Each row comes from the steps of one walk. Every step used is in the known rows, and no mark comes twice. Write the walk behind each row, first mark first.
Known rows
V > K: [ -9.4   2.5 -31.4   2.8 -18.3 -21.0   3.0 -11.2 -21.3  29.3   2.2  -9.1
 -23.7  19.2  13.8  21.3  26.9 -21.2  10.7   5.2 -36.9   8.1  -1.2]
G > A: [-25.5  15.5 -12.0   0.7  -6.4 -24.0   9.3  -2.0 -12.4  24.5  -7.9  11.7
 -20.9   4.1   1.5   1.4  -4.8 -11.6   5.7   2.8 -21.9  -4.7  13.6]
K > Q > V > T > A: [-11.7  12.4 -60.0 -10.9 -25.6  -9.8 -21.7 -20.3 -16.5   4.7   7.6  30.7
  -6.9  40.7   2.1  -3.4  28.6 -11.7  16.2  31.3 -17.7  -4.7  -7.4]
Q > V > T > A: [ -9.4  12.6 -41.9  -1.9 -27.5 -19.1 -17.1 -25.0  -5.1  11.2  12.4  25.0
  -6.2  41.0   9.6   4.9  24.9 -14.0   0.7   5.2 -10.0 -13.3 -11.2]
K > Q > V > T: [-17.4  15.9 -38.1 -24.3 -30.4 -15.9 -12.0 -20.3 -14.9  13.6  -3.4  34.7
 -14.5  31.4   5.0  -7.7  19.2 -20.4   5.3  21.9 -10.8  -4.7 -13.0]
Q > V: [-18.3  16.9  -2.8  -8.7 -10.6 -29.0   3.0 -15.6   4.6  18.1   5.5  30.4
  -1.7  18.4   2.6   7.2  18.1  -2.8 -16.0  -3.0 -20.4  -5.2  -3.7]
T > A > J > K: [-31.3  18.4 -30.5  26.1  -0.7 -31.0 -20.1 -14.1 -10.8  -5.3   2.5   9.5
  -1.4  13.0  19.5  -3.5  37.6 -38.1  -3.8  32.6 -70.0 -19.4  32.7]
Q > V > K: [ -9.0   8.3 -29.0  -7.0 -18.3 -32.3   2.2 -19.1  -0.7  30.7   8.5  14.0
 -13.1  33.5  -9.8  19.0  29.7 -13.3  -7.7  -8.7 -23.3  14.8  -8.1]
T > A > J > S: [-42.6  10.4 -22.0  17.3 -10.6 -13.5 -27.1 -25.3 -10.1 -14.1   3.9   7.1
  -2.1   2.1  14.2  16.8  41.3 -10.7  -2.0  37.0 -69.2  -9.3  26.2]
T > A > J > K > Q > V: [-35.6  24.7 -46.0   6.9   1.9 -30.9 -24.8 -16.7   0.3 -10.5   6.6  38.0
   7.6  26.0 -11.6 -14.0  45.6 -25.6  -6.9  47.7 -64.5  -5.2  29.7]
G > A > J > K > T: [-72.3  10.3  -4.7  12.8   3.3 -41.7  -1.1 -12.0  -4.9  16.8  -1.6  20.7
 -38.4  -8.5  -3.7  -7.1   9.3 -42.5  -4.1  17.7 -38.8 -13.2  33.9]
G > A > J > T: [-55.7   8.4  -5.8  -2.1 -19.6 -27.0  -6.6 -12.2  -2.4  -1.9  -8.7   6.9
  -9.3  -6.9 -11.3  -1.9  12.3 -23.0   0.1   9.7 -55.6   4.6  37.1]
K > J > S: [-40.1  -2.6 -17.9  -1.5 -16.1 -18.8  -0.6 -12.8 -13.3  -4.3 -13.5  23.3
  -5.2 -20.2  12.5   8.0  30.3  -5.5 -12.4  25.0 -63.6 -30.9  23.7]
K > T: [-46.3   1.9   1.3  -1.5  -4.7 -17.5   3.6 -12.3 -20.4  20.4  13.7  12.1
 -34.0  -6.5  18.8  16.7  12.6  -5.9   9.3   9.9 -16.6 -12.7  -7.2]
K > T > A > J: [-56.7   8.6 -18.4   9.9  -0.5 -19.7 -21.7 -22.7  -7.6   7.3  24.4   7.0
 -14.7 -12.4  15.1  16.2  26.4 -13.8   7.4  33.4 -39.6 -10.6   8.4]
G > J: [-18.5  10.3 -13.4   2.0 -13.9 -18.8  -0.2   3.9  -2.8  22.0  -6.6  11.6
 -29.0   3.0  24.6  17.9  17.1   4.4  -6.2  28.9  -8.2 -19.4   5.1]
A > J > K: [-35.6  19.2  -9.7  13.3  -5.8 -36.9  -8.1 -15.4  -8.5   2.8  -8.8  12.4
  -8.5   3.9  24.9  -5.9  30.4 -44.6 -16.2  22.5 -66.7 -18.5  26.8]
Q > V > T > A > J: [-23.9  18.6 -40.6  -5.3 -28.2 -29.4 -30.9 -35.0  10.0   6.3  11.7  23.5
   8.2  26.9  10.0   0.0  33.1 -32.7 -10.8  18.0 -28.4 -11.8  -0.9]
A > J > K > T: [-65.2   9.2  -0.1  10.6   0.2 -37.5  -7.5 -20.5 -13.0   5.9   4.3  16.8
 -30.7  -6.7  18.0  -1.0  27.1 -41.5  -8.5  24.1 -49.1 -20.4  20.3]
T > Q > V > K > J > S: [-36.9 -16.3 -34.2   7.1 -16.1 -29.5   3.5 -29.2  15.9  27.6  21.2  30.7
  -3.1  -4.2 -25.1  25.7  55.9  -1.3 -22.5  -2.7 -47.9 -14.6  13.7]
Q > V > T > A > J > S: [-39.3   9.5 -34.6   0.1 -32.7 -21.4 -35.1 -39.7   6.3 -12.8   2.8  26.8
  -3.2  29.9   3.9   7.8  44.8 -25.1 -15.7  21.9 -40.0 -11.9  11.5]
T > Q > V > K: [-15.7  -1.7 -23.8   8.0 -10.3 -27.2   7.1 -25.7  14.2  47.1  34.6  14.4
  -8.3  19.4 -11.3  26.5  37.8  -8.2 -10.2 -18.0 -17.8   4.0  -8.0]

Which walk is each row?
[-29.9  -8.4 -41.5   5.3 -20.0 -10.6  -9.1  -4.8 -16.9 -18.9   3.8  12.6
   8.0 -10.8  -0.6   5.2  35.8   3.1   8.7  24.0 -68.7 -21.5  33.7]
K > J > T > A
[-35.1  20.6 -38.5 -12.0 -27.6 -38.2 -21.5 -26.5  -7.1  -0.5 -10.9  38.7
 -11.5  32.0   5.0 -23.9  35.8 -55.2 -13.5  36.7 -45.1 -14.5  13.9]
A > J > K > Q > V > T
[-46.9  25.4 -27.4  -4.1  -1.4 -43.1  -7.6 -10.5   6.5   5.7 -12.2  45.7
  -8.3  17.9 -29.4 -25.7  19.4 -36.6 -13.2  32.2 -48.9  -0.6  38.3]
G > A > J > K > Q > V
[-34.9   1.1  -8.5   8.6 -19.2 -10.3  -5.8  -2.3  -7.1   4.8 -13.6  18.5
 -39.7   6.4  17.6  24.6  28.8  12.7  -8.7  33.4 -20.0 -15.7  16.8]
G > J > S
[-25.0   8.5  -0.3   7.7  -1.4 -25.1   6.0 -21.1  19.7  34.1  35.0  31.7
   1.9   3.9   1.8  15.6  25.0   2.6 -16.0 -14.0 -16.5 -15.5  -4.0]
T > Q > V
[-15.9  12.2 -62.7   4.0 -19.7 -18.5 -20.0 -14.0 -23.0  -5.0   0.1  38.1
 -18.2  54.8   1.4 -13.8  36.4 -28.1  11.8  33.6 -33.2 -14.9   8.0]
J > K > Q > V > T > A
[-28.4  -3.7 -31.0  15.8 -22.3  -4.3 -12.8   5.9 -11.6  -9.9   3.7   4.5
 -24.4  17.6   4.9  22.8  34.2  19.4  12.1  32.8 -28.2  -9.3  24.7]
G > J > T > A
[-46.0   6.9  -2.1  -2.3 -23.8 -23.4 -12.2 -19.0  -9.0 -12.1  -3.7   3.9
  -0.6  -5.5  11.3   7.2  32.2 -20.9  -4.8  17.2 -64.2  -3.6  25.5]
A > J > T
[-39.8 -11.6  -6.6  18.5 -19.0  -7.6   2.4  -0.9   3.7  13.7  19.2  11.0
 -26.6  -6.4   8.5  27.3  34.0  17.8  -0.8  12.0 -17.0 -20.9  18.5]
G > J > T > Q
[-20.3  -7.7 -41.8   0.2 -10.1 -37.0   8.6 -24.9  20.9  46.1  28.5  24.9
   9.4  -5.6 -17.5  16.6  43.2 -10.2 -21.5  -9.1 -35.5 -15.3   3.2]
T > Q > V > K > J
[-64.5 -10.8 -35.4  17.1 -13.1 -16.2 -26.3 -29.4 -13.7   3.7  17.5  -3.7
 -36.0   5.4  -4.9  33.6  52.8 -15.5  13.9  31.9 -56.2  11.1  17.4]
V > K > T > A > J > S
[-32.4  19.3 -48.0  18.5   2.5 -21.1 -25.9  -9.7 -23.6 -12.1   0.8  16.9
  -2.1  12.3  11.9 -11.5  40.8 -33.0   9.8  59.9 -78.7 -11.5  33.8]
T > A > J > K > Q
[-20.6  13.6 -38.2  -9.3 -24.3 -28.0  -8.9 -14.0 -21.0   4.3 -10.4  40.7
 -24.8  47.0   4.8 -19.3  30.2 -38.7   1.6  23.8 -26.8 -13.6   4.0]
J > K > Q > V > T
[-41.9  21.8 -11.7  -2.4  -7.7 -32.0  -4.0 -13.4   3.0  23.1  -9.1  10.6
  -6.5 -10.4   4.0  -2.5   3.6 -29.5  -7.2  16.1 -39.5  -3.7  22.1]
G > A > J
[-21.3  -1.3 -19.2  11.0 -23.8 -15.3  -0.6 -24.9 -12.3  35.4  20.9   7.7
 -16.7   4.3  35.7  13.3  19.5 -26.4   6.9  -2.9 -12.6 -30.0 -12.6]
V > T > Q
[-28.2 -16.0 -42.3  -6.4 -31.6 -22.5   3.1  -9.8 -19.8   3.6  -7.7  -3.9
  -7.8  -4.2  -8.8  13.7  41.4 -17.6   5.4   7.8 -67.4  -2.0  25.1]
V > K > J > T
[-37.6  -1.6 -18.8  -7.7 -13.3 -30.0   2.7 -22.5  -2.5  33.7  20.0  18.0
 -36.5  23.6 -16.8  25.1  28.2  -7.3  -1.1  -6.9  -8.6  12.7 -13.8]
Q > V > K > T
[-20.1  18.8 -21.8 -17.8  -7.5 -16.6  -1.7  -9.1  -9.3  11.7   3.3  37.2
  -3.2  17.1  -5.2  -1.1  20.1   1.3  -2.7  24.3 -25.5   2.8  -0.3]
K > Q > V
[-38.6  24.6 -24.1  -7.6  -2.7 -37.6 -14.8 -16.0   1.3  -4.3  -6.3  41.6
   0.8  18.7  -6.6 -19.0  38.3 -35.8 -18.3  38.8 -58.2  -4.9  24.4]
A > J > K > Q > V
[-45.5  -7.3 -17.6   7.0 -22.8 -31.9  -8.5 -34.1  22.5  19.1  33.5   7.9
   3.8   9.1 -25.7  23.7  56.9 -18.3 -15.1 -10.3 -52.6  13.2  17.9]
A > J > T > Q > V > K
[-41.2  -6.3  -0.5   8.3 -18.4 -18.6   4.0  -8.5  24.9  16.0  25.6  30.0
 -16.4   7.2 -14.5  25.2  39.9  25.9 -18.1   0.7  -5.1 -15.9  14.5]
G > J > T > Q > V
[-26.1  17.8 -24.4  -3.7  -2.6 -28.3  -1.9  -4.8 -14.9   0.3  -5.5  42.4
 -15.8  33.0  -7.1 -13.1  29.3 -17.6  -6.5  25.3 -42.8  -7.1  14.7]
J > K > Q > V
[-53.4  -3.0   7.9   5.4   1.5 -26.1   9.2 -25.6  16.5  38.2  46.8  35.1
 -19.2  -5.7  -4.3  20.2  24.1   8.2  -7.9 -13.9  -1.2 -17.1 -11.9]
K > T > Q > V
[-31.3 -16.4 -26.4  10.9 -26.1 -22.1   2.8 -11.4  21.2  30.1  27.4  14.4
 -27.0  22.7 -25.8  35.6  51.5  15.5  -9.2  -5.6  -8.6   5.2  11.4]
G > J > T > Q > V > K
[-46.0   0.4 -23.4  28.7   3.9 -19.4  -6.6  -5.4 -28.0   1.7  17.5  15.6
 -38.4  15.7  12.4   8.4  27.6 -13.6  17.1  19.5 -35.7 -21.2  14.5]
J > K > T > A
[-71.6  -0.8 -12.7  15.1  -6.5 -11.8 -26.2 -27.6  -8.6  -9.4  16.9  12.9
 -23.0 -10.3   8.8  23.1  38.6  -6.1   4.5  37.9 -52.0  -8.8  20.3]
K > T > A > J > S
[-28.2  18.9 -58.8 -16.0 -26.7 -19.3 -35.4 -31.7  -1.5   2.2   8.2  30.2
   6.2  25.4   1.0 -10.2  36.2 -29.7   1.5  45.2 -35.3  -2.3   1.7]
K > Q > V > T > A > J
[-44.0  19.0 -14.1  12.6  -1.7 -42.8  -2.5  -9.1  -4.2  11.8 -17.0  17.2
 -15.4   2.8   1.4 -14.5  12.1 -46.6 -11.1  17.4 -53.7 -12.9  38.3]
G > A > J > K
[-26.9  15.5 -44.1   8.6 -24.2 -40.4 -30.1 -30.1   3.3  -1.4   2.8  28.4
  -2.1  40.3   8.1 -11.4  40.0 -51.0 -16.5  19.7 -44.8 -19.4  15.2]
Q > V > T > A > J > K
[-47.7  -1.3 -43.3  10.6 -10.0 -22.2 -19.9 -26.2 -10.1  20.0  27.0  -9.4
 -24.4   2.8   2.8  27.2  39.7 -23.3  15.2  28.7 -42.1   8.7   7.2]
V > K > T > A > J
[-14.3  -2.8 -47.7  -6.7 -20.5 -28.7   3.8 -11.7 -15.3  26.8  -4.4   1.0
  -6.1  -5.7   6.9  11.1  30.7 -23.4  -1.8  15.8 -53.0 -10.7  10.0]
V > K > J
[-34.1  -7.9 -42.3  15.8  -8.0 -13.6  -8.1 -14.0 -25.5  24.0  26.6  -8.0
 -39.4  18.6   2.8  31.9  31.4  -5.3  29.4  13.0 -25.3   7.7  -3.7]
V > K > T > A
[-27.9  -1.6 -23.8  14.8 -17.1  -4.5 -10.0  -5.4 -25.3 -15.6  10.7   3.1
  -7.8  16.2   4.7  15.3  30.5   6.5  20.4  13.7 -52.7  -3.3  21.5]
J > T > A
